Each row was made from one path, in order. Every step used is in the known rows, and no mark comes twice. Write each row's path.
In the rows, zero is written as 128.
Known rows:
gesa > ruriz > neno > pigol > gunap: [145 124  88 115 142 136 133 176 145  77 118 122 180  88 151 149 135 134
 134 129 139 102 131 135 164]
ruriz > neno > pigol > gunap > rezum > geken: [ 60 123 159 113  68 140 155 172  83  82  78 152 157 113 113  90 144 180
 111 110 120 134  80 135  97]
geken > pigol > gunap > ruriz: [ 87  57  93  99 138 124  56 145 166 151 177 101  81 153 122 134 105 112
  99 107 143 117 114  90 114]
neno > pigol > gunap > feku > gesa: [ 79  61 143 175  70 113 131 142 118 104 146 153 131 175  85 101 145 143
 142  64 118 132  94 149 115]
ruriz > neno > pigol > gunap > feku: [ 89  90  89 135 119 141 129 165 140 105 127 156 157 111 106 104 157 156
 147  90 146 122  99 139 121]
ruriz > neno > pigol: [143 171  92 103 153 131 102 129 123  90 126 172 173  97 137 104 112 133
 155 130 155 108 146 132 131]
rezum > geken > pigol: [121 123 165  88 132 133  84  87 114 160 128 118  69 175 116 139  82  86
  71 148 128 111 118 102 108]
gesa > ruriz > neno: [180 154  94  87 197 166 112 121 152 132 106  91 146  98 165 173 122 106
 141 176 162 102 182  98 165]
feku > gesa > ruriz > neno > pigol > gunap: [142 117 122 145 113 116 137 166 129  54 112 125 194 103 117 157 122 135
 133 113 147 144 117 157 176]
rela > feku > gesa > ruriz > neno: [191 190 128 128 161 139 143  94 146 119  93 115 141  84 115 168 149 102
 129 175 144 185 157 157 182]
feku > gesa > ruriz > neno > pigol: [158 150 124 146 151 132 121 122 108  62 124 139 187 115 117 156 116 120
 141 134 168 128 153 147 196]
ruriz > neno > pigol > gunap: [129 140  90  99 117 116 113 169 145  75 114 160 182  82 136 108 123 146
 147 106 137 120 106 139 112]
rela > feku: [177 189 127  97 151 131 122  83 155 174 117 135  88 106 149 108 143 103
 142 165 100 132 165 127 102]
geken > rezum > rela > feku > gesa: [153 171 143 175 146  72 147  82 112 195 139 154  94 123 111 139  83 113
 106 149 106 175 103 180 138]
rezum > rela > feku: [194 199 125 125 151  84 147  85 142 202 156 122 104 132 154 122 128 113
 142 170  74 135 144 118 107]
neno > pigol > gunap > rezum > rela: [105 110 138 159  74  92 170 174  94 130 160 142 144 148 152 102 124 157
 135  99  81  87 108 129  88]
feku > gesa: [159 143 159 120 125 118 104  89 123 130 112 123 121 159 135 123  85 105
 148 124 131 137 156 111 103]
pigol > neno: [144 110 132  91 154 155 114 106 176 147 133 111  98 130 166 121 120 116
 145 108 114 105 142 123  80]
rezum > rela > feku > gesa > ruriz: [204 181 155 167 146  84 167  82 121 175 157  91 115 146 131 173 132  97
 122 178  94 158 149 132 175]
rela > feku > gesa > ruriz: [190 170 158 135 149 129 146  80 144 149 117 103 103 128 131 154 144  86
 129 167 112 152 173 145 168]
rela > feku > gesa > ruriz > neno > pigol: [173 188 120 151 146 119 144 105 126  80 119 159 168  85 101 147 155 114
 133 150 140 170 147 184 204]
gunap > rezum > rela: [139 144 151 138 131 121 147 119 100 178 145 112 110 164 167 122 112 125
 143 142 110  82 154  91  89]
geken > rezum: [122 125 107 105 174 141  95 104 137 176 118 144  83 116 156 127  66 108
 123 138 144  92 153 133 110]

Which path is each row?
[ 93 144  77 120 175 127  82 130 128  94 173 159 166 117 127  97 133 160
 164 124 181 122 144 104 151]
gunap > ruriz > neno > pigol
[128 117 116 112 101 107 116 151 141 106 140 149 142 123 152  95 112 135
 148  94 101  90 127 132  91]
neno > pigol > gunap
[ 78  81 120 169  88 124 138 156 125  76 123 166 173 129  71 108 143 155
 145  73 154 164  80 162 140]
ruriz > neno > pigol > gunap > feku > gesa
[151 179 177 176  95  95 181  94  96 170 129 136 105 146 117 119 138 128
 129 146  91 165 124 148 110]
gunap > rezum > rela > feku > gesa
[ 78 103 193 103  70 146 154 152 102 150  76 102  87 151 144 102 130 153
 108 119  90 115 110  95  61]
pigol > gunap > rezum > geken
[101  65 131 111  85 156 108 158 136 142 116 129  75 136 129 131 105  99
  82 108 117  96 123 127  82]
geken > pigol > gunap > rezum
[ 96 111  78  90 151 134  84 159 173 123 135  98 150  98 141 124 134 167
 155 128 165 149 119  78 110]
pigol > gunap > ruriz > neno
[ 76  91  95 120 126 108  93 159 142 110 186 132 136 145 139  95 134 167
 156  88 129 108 123  99 114]
neno > pigol > gunap > ruriz
[116  66 123 156 129 158 144 150 152 122 103  82 140 128  99 174 155 122
 126 122 161 156 121 124 172]
pigol > gunap > feku > gesa > ruriz > neno
[100  71  77 147 145 165 145 170 147 104 138 119 151 119 119 146 176 139
 131 115 147  98 125 131 175]
gesa > ruriz > neno > pigol > gunap > feku
[114 145  84  88 190 144  74 120 152 134 147 111 140 113 143 120 125 149
 163 145 183 135 151  74 133]
gunap > ruriz > neno
[207 200 127 161 164  94 173 101 122 151 128  94 159 107 123 181 137 111
 124 187 124 186 130 147 192]
rezum > rela > feku > gesa > ruriz > neno
[114 102 118 180 149 157 139 120 111  85 144 138 157 152  92 151 156 120
 138 115 180 130 143 149 207]
gunap > feku > gesa > ruriz > neno > pigol
[144 151 145 139  87 100 185 144 135 188 127 117 101 116 147 113 157 145
 125 139  54 139 109 132  80]
pigol > gunap > rezum > rela > feku
[ 65  64 189 112 100 178 126 109 115 146 115 114  41 167 111 130 125 103
  49 104 120 117  87 136  82]
gunap > rezum > geken > pigol > neno
[ 85 108 187 108 109 165 112 107  83 158 112 126  57 173 113 127 106  99
  62 141 129 101 123 109  98]
gunap > rezum > geken > pigol
[ 60 105 186 125  53 129 157 161  80 113 105 142 109 155 128  79 141 169
 109  99  90 101  92 126  78]
neno > pigol > gunap > rezum > geken
